Known rows, with every step that occurs:
G, F: -26,6,13,28,9,-16,6,-6,2,-11,7,3,-2,15,-30,-5,31,-25,-13,7,20,14,9,-8,16,35,-14,28,-3,2,-18,-5,0,-7,2
C, Z, R, P, G, W, H: 11,-42,-21,-42,13,2,30,-15,14,19,-38,3,-29,-13,44,15,22,50,12,-4,-7,-5,-4,30,4,-11,-31,-3,13,-27,17,-12,13,-15,6
Y, U: 2,-13,1,-6,16,2,-4,-5,-11,-6,13,3,-1,-23,-33,8,11,-30,2,-8,10,14,24,-16,-7,1,3,-15,0,-26,-17,-13,-11,33,6
Y, U, W, H: -1,-20,-20,-32,9,9,-3,7,-15,20,-3,6,-28,-28,-23,-7,46,-38,2,6,-4,15,23,-2,-24,-7,-27,-15,-23,-26,-22,1,-33,26,24
C, Z, R, P, G, F: -13,-38,14,5,23,-13,27,-25,39,-5,-39,-4,-15,7,11,14,19,34,4,-7,28,8,-17,17,20,20,-27,40,28,-26,10,-27,26,-24,-21
Y, U, W: -5,-10,2,-13,18,-2,-1,-4,-18,-1,-5,11,-15,-23,-39,-1,44,-40,6,-8,-14,35,19,-5,-23,-15,-12,-12,2,-17,-15,-8,-11,34,5
G, P, R, Z: -9,19,-17,33,17,0,-7,-26,14,-13,-8,-39,22,-8,-28,-12,3,-30,-18,-24,3,22,14,-35,-22,36,-23,-23,6,-3,34,-24,-19,8,-9
P, G, W: -25,-11,26,-23,18,-19,13,-5,7,4,-11,24,-14,6,-14,1,26,6,4,-3,-20,5,16,14,4,-4,-13,7,28,4,-4,-15,10,-5,4
Z, C, W: 3,11,10,12,-11,-27,-5,9,-23,19,16,21,13,10,-10,8,-13,-13,-5,-5,0,4,-6,-1,1,-3,33,3,4,29,-23,16,-25,0,-2
G, W, C, Z, R, P: 27,-28,-23,-25,7,16,14,-15,3,2,-20,-3,-11,-7,50,31,11,29,24,-11,-16,13,-22,12,3,-45,3,-22,17,-4,37,9,29,18,2
H, L: -13,20,11,11,24,8,-3,-4,-27,-20,16,23,23,22,-9,29,10,-32,-13,-10,15,20,19,-20,11,20,0,-29,10,-1,3,-1,-8,13,10
R, Z, C: -3,35,14,28,-18,-6,-10,-14,15,-2,3,-9,34,-21,-4,11,5,-45,16,-25,20,12,5,-7,-6,29,-1,-7,-5,9,-13,-8,-11,4,-9
Z, C, W, G: 3,4,16,18,-29,-12,-14,25,-17,23,14,21,19,4,0,-6,-17,23,12,27,9,-24,-1,-4,6,-14,46,7,-10,46,-12,14,-14,-9,-1
Z, R, P, G, W, H: 3,-38,-3,-46,16,-11,21,-2,5,40,-25,9,-36,-6,30,7,14,52,-4,12,2,-13,9,30,-1,-14,-16,-4,22,-25,11,10,-7,-29,-4
R, Z: -7,34,-2,24,3,13,0,-10,3,-17,19,-6,21,-8,-18,-7,13,-44,1,-17,6,18,8,-14,0,43,-16,-5,-14,-1,-9,-27,2,13,-2
P, R, Z, C, W, H, L: 2,24,-3,2,-2,-2,-29,3,3,18,-10,-6,24,18,5,-15,-1,-47,-2,-16,33,10,-13,-13,-17,50,-12,-14,-24,14,24,-3,-81,-4,1
Z, C, W, H: 7,2,-11,-8,-20,-16,-5,21,-20,39,19,16,0,5,6,2,-13,-11,-7,7,12,-15,-2,2,-2,6,18,0,-23,19,-30,26,-46,-9,17
G, P, R, Z, C, W, U: 4,18,-17,28,-19,-4,-40,-9,18,-11,-17,-37,23,15,-12,-23,-41,-16,-20,-19,-1,-9,-22,-24,-25,11,22,3,-20,23,37,14,-39,-12,-13
Z, C, W, G, F: -20,-5,29,32,-27,-25,-19,24,0,19,-1,16,10,15,-15,-16,13,12,6,36,29,-17,-12,-3,16,5,36,46,-20,50,-14,13,-17,-20,-2
C, Z: 6,10,-15,20,3,10,20,-19,-5,-29,9,4,13,-3,1,12,9,-16,10,-15,-10,14,5,-9,12,17,-17,-11,-3,-6,-11,-25,22,18,14
R, Z, C, W: 0,32,9,20,-14,-11,-12,3,-5,9,13,8,27,0,-15,-4,-1,-40,4,-22,7,17,-16,-4,-7,26,21,7,-18,32,-16,-6,-27,8,-9
B, U: 8,31,1,5,-5,19,-4,16,-30,-25,4,-3,17,-6,2,-6,-12,-14,-19,-14,-3,0,19,1,17,5,11,-18,-10,-16,-31,5,23,5,1
U, Y: -7,8,-5,25,4,-7,18,-7,9,-8,46,7,-1,-3,-12,2,-8,-11,-4,5,-3,-5,24,-32,4,22,17,-8,-1,-10,-16,-11,1,-14,-6
B, U, W, H: 5,25,-23,-22,-12,25,-3,27,-34,1,-11,-1,-11,-11,12,-20,22,-21,-17,1,-17,0,17,14,-2,-4,-20,-16,-34,-14,-35,16,0,-3,19
P, R: 4,7,4,18,9,-13,11,-13,2,-7,-1,-12,0,7,-13,-23,-8,-7,-9,1,2,7,19,-9,-5,24,-25,-8,23,-15,9,-12,-15,-8,-12
R, P, G, W: -26,-22,10,-20,19,-29,29,-13,-1,13,-17,-1,-15,-8,-8,-1,0,41,8,9,-25,7,10,20,12,-3,-7,-4,33,-3,29,-13,26,2,1
B, U, Y: 5,25,-7,16,-6,16,4,14,-5,-25,30,-5,10,-11,5,-7,-21,-10,-13,-6,-8,-10,24,-21,12,12,31,-15,-16,-23,-28,-4,20,-13,-9
Y, U, B: 3,-12,16,-12,15,-10,0,1,-5,-9,41,-2,-17,-29,-43,12,0,-11,-8,14,8,3,18,6,-9,-3,-20,14,-3,-43,-30,-7,2,33,14
R, Z, C, W, U, B: 9,36,13,12,-35,-4,-27,11,12,-15,39,-12,4,10,-14,-15,-42,-10,-11,9,0,-24,-36,19,-4,12,5,48,-44,10,-19,16,-7,-6,3
Y, U, W, C, Z, R: 26,-39,-8,-43,17,37,-14,-5,17,0,-25,15,-20,-14,18,31,50,-37,27,-28,2,25,-14,-2,-31,-55,-11,-12,5,-22,-7,2,-6,33,0
U, W, C, Z: -4,-4,-16,-15,1,24,5,-6,9,-10,-7,7,-5,3,15,11,28,-30,28,-9,-24,21,-16,-3,-6,-23,-22,-10,-3,14,2,-4,19,26,23
W, C, Z, R: 28,-14,-7,-16,4,37,-3,-5,19,-7,1,13,1,11,44,37,6,-12,13,-22,16,-2,-15,-7,1,-25,-2,-8,9,-8,-9,6,9,2,-2
R, P: -4,2,-13,19,6,-14,27,-12,-24,0,15,-17,4,-11,-8,4,-23,21,-3,11,-3,7,13,-4,16,15,2,-19,12,-11,16,-4,20,13,3

Rows:
-12,-6,-17,20,2,4,-9,22,-35,11,26,12,15,17,-25,-1,-9,29,-23,25,-10,-16,7,-30,4,-17,47,-7,-15,45,7,8,1,7,15 | C, W, G, P
6,25,9,25,-12,-23,-15,-5,12,11,-10,-13,21,2,-15,-30,-10,-33,5,-20,8,16,-16,-6,-21,36,-1,8,-1,20,11,-16,-48,-4,-25 | P, R, Z, C, W
1,34,1,-1,-2,14,0,16,-36,-19,-15,7,3,-5,-2,-14,22,-22,-15,-12,-28,20,13,10,0,-12,-7,-14,-6,-7,-27,7,22,8,-1 | B, U, W
11,14,15,3,-32,-20,-18,19,-7,-6,41,3,-12,20,-8,-4,-54,18,-20,25,-6,-36,-25,22,2,-17,17,45,-23,8,-28,40,-4,-15,8 | Z, C, W, U, B
3,28,-11,29,-35,5,-24,3,30,-15,35,-9,14,10,-1,-19,-40,-25,2,-4,-2,-23,-24,-26,-5,26,49,21,-48,19,-6,5,-22,-24,-19 | R, Z, C, W, U, Y
1,27,0,28,5,1,1,-19,20,-17,-2,-27,15,-6,-18,-34,4,-35,0,-15,7,18,8,-15,-13,53,-38,-5,2,-11,16,-35,-18,1,-18 | P, R, Z
-46,-26,21,8,20,-33,23,-13,25,8,-17,-15,-13,5,-26,-9,-1,27,-4,19,24,0,1,10,26,36,-16,33,23,-10,12,-19,19,-14,-5 | R, P, G, F
-6,-3,-13,23,21,-16,3,-18,-4,-3,-5,-24,8,3,-23,-1,-7,-2,-27,-8,-3,10,25,-31,-14,6,-11,-27,28,-5,26,-2,-17,0,-3 | G, P, R
-10,7,6,14,-9,6,3,12,-17,1,0,16,-2,-3,-8,-18,32,9,11,33,-15,-3,17,-2,-2,-12,-7,-2,-5,23,-5,-2,14,-3,3 | U, W, G
7,12,-15,6,-10,12,-12,17,-24,-20,31,13,-8,39,-13,-25,-35,0,-25,12,-16,-19,-14,-7,12,2,28,18,-30,13,-11,18,-3,-6,5 | C, W, U
-3,-45,17,-53,21,-2,5,0,24,35,-24,8,-28,4,33,24,-3,46,13,2,2,-12,-10,24,-1,-48,10,-3,46,-5,29,17,12,-12,-14 | Z, R, P, G, W, C
-15,-53,11,-22,18,7,8,-13,62,9,-36,-11,-17,13,31,23,4,30,19,-3,40,-7,-31,13,19,-5,-16,35,25,-15,18,-11,25,-17,-10 | W, C, Z, R, P, G, F
-9,-26,0,-40,14,17,-19,7,5,14,-2,5,-19,-16,-19,7,28,-43,19,-3,-1,19,3,-9,-25,-39,0,-16,0,-6,-5,8,-13,41,15 | Y, U, W, C
-5,33,-12,-24,7,36,-16,26,-46,-12,-15,14,5,8,17,3,32,-40,-20,-9,-3,16,17,4,2,2,-16,-35,-31,-13,-13,21,-14,5,25 | B, U, W, H, L
1,-26,17,-13,24,-13,22,-9,10,20,-13,6,-11,2,13,18,-18,45,-8,-1,19,-9,8,16,6,-3,-3,2,47,-25,3,-4,11,-26,-30 | Z, R, P, G
3,-5,-18,-7,0,30,1,-6,17,-14,12,-3,9,2,20,22,-6,-20,24,-12,1,-1,-12,-13,12,-5,-6,-14,-5,5,-1,-10,20,25,24 | W, C, Z
-17,-16,14,-28,-2,-21,14,-4,16,-12,9,-20,-39,1,-7,-13,-40,70,-7,40,-30,-33,-9,43,13,-18,-24,36,7,-24,24,9,47,-11,13 | R, P, G, W, U, B
10,-30,1,-9,20,0,32,-25,19,-2,-27,1,-4,-4,29,24,-8,43,9,-16,7,0,-6,16,11,1,-17,3,38,-30,9,-25,30,-14,-20 | C, Z, R, P, G
-18,-19,-1,-22,0,-8,10,-10,9,-12,-19,-14,-22,6,4,-16,-29,53,3,18,-27,-21,-2,20,17,-12,1,7,10,-9,36,5,35,-11,4 | R, P, G, W, U
27,-24,-24,-11,5,26,12,-13,12,2,-6,-11,1,-4,48,36,-19,25,18,-11,13,-1,-22,1,9,-26,4,-19,16,-14,24,5,25,11,-2 | W, C, Z, R, P
5,28,16,30,-14,-17,-10,-22,31,-2,-20,-30,28,-19,-3,-16,-4,-37,16,-23,21,13,6,-8,-19,40,-23,-8,11,0,11,-17,-32,-9,-25 | P, R, Z, C
8,-34,2,-23,22,-9,33,-25,12,-2,-41,10,-16,-8,29,20,21,49,16,-17,-20,14,-9,26,6,-18,-17,-1,39,-19,24,-22,33,-7,-13 | C, Z, R, P, G, W
6,17,6,5,-15,5,-2,5,2,-33,47,-10,-18,13,-13,-7,-40,14,-23,29,-5,-35,-1,13,11,0,-19,34,-21,-24,-21,20,24,-10,15 | W, U, B
-1,-29,19,-27,25,-23,24,-11,1,20,-28,15,-22,-1,15,14,13,50,-2,-2,-9,4,5,26,0,-23,-2,1,48,-16,19,0,14,-19,-24 | Z, R, P, G, W
-2,19,-1,-28,-7,34,-18,28,-14,-6,-11,0,-2,2,18,-5,6,-28,1,-8,-16,3,-2,8,-3,-38,6,-19,-9,6,-17,24,18,13,10 | B, U, W, C
4,13,8,-8,-13,-5,-2,3,-8,-31,33,-2,-28,10,-11,-10,-8,21,-18,30,-33,-19,-3,24,4,-20,-20,29,-19,-13,-7,24,28,-2,21 | G, W, U, B
31,1,-6,12,8,17,15,-16,-3,-21,-3,20,5,5,23,27,24,-9,-1,-26,4,13,0,-2,2,0,-14,-4,13,-17,-20,-10,12,-4,-11 | C, Z, R
7,17,13,30,-31,-8,-24,9,17,15,-11,-13,26,-2,-4,-45,-16,2,19,14,17,-12,-11,-8,-13,26,11,13,-15,38,20,-17,-34,-14,-23 | P, R, Z, C, W, G
-1,3,-1,15,-9,6,-3,30,-30,7,30,25,6,19,-16,-23,-10,23,-4,34,-4,-19,1,-11,13,1,31,10,-19,34,-10,-4,0,0,6 | C, W, G
31,-4,-25,-28,-2,43,2,7,-9,-11,-39,-14,-3,-13,60,15,1,15,12,-22,-16,14,-26,21,0,-52,2,-25,3,-18,12,16,42,12,-6 | B, U, W, C, Z, R, P
-2,2,-20,-18,-1,-2,10,4,-22,13,10,11,-20,-5,3,-4,33,-9,-4,11,-15,1,19,5,1,5,-17,-15,-19,0,-9,9,-14,1,30 | G, W, H
1,-13,0,26,-14,-24,-22,11,-5,27,-13,-12,23,4,-10,-12,-27,34,-8,20,5,-22,5,-24,-16,-20,42,-9,12,43,30,16,-33,-14,-9 | Z, C, W, G, P, R
-1,24,11,28,-33,2,-24,19,0,12,12,7,34,-6,-5,-18,-6,-5,19,12,14,-13,-13,-6,0,17,34,13,-31,48,-7,-9,-15,-1,-8 | R, Z, C, W, G
-7,-7,-1,23,-17,-15,-20,19,-24,26,9,8,28,1,-8,16,-17,27,-7,19,4,-22,4,-24,-2,-30,61,-9,-5,55,5,24,-13,-3,8 | Z, C, W, G, P
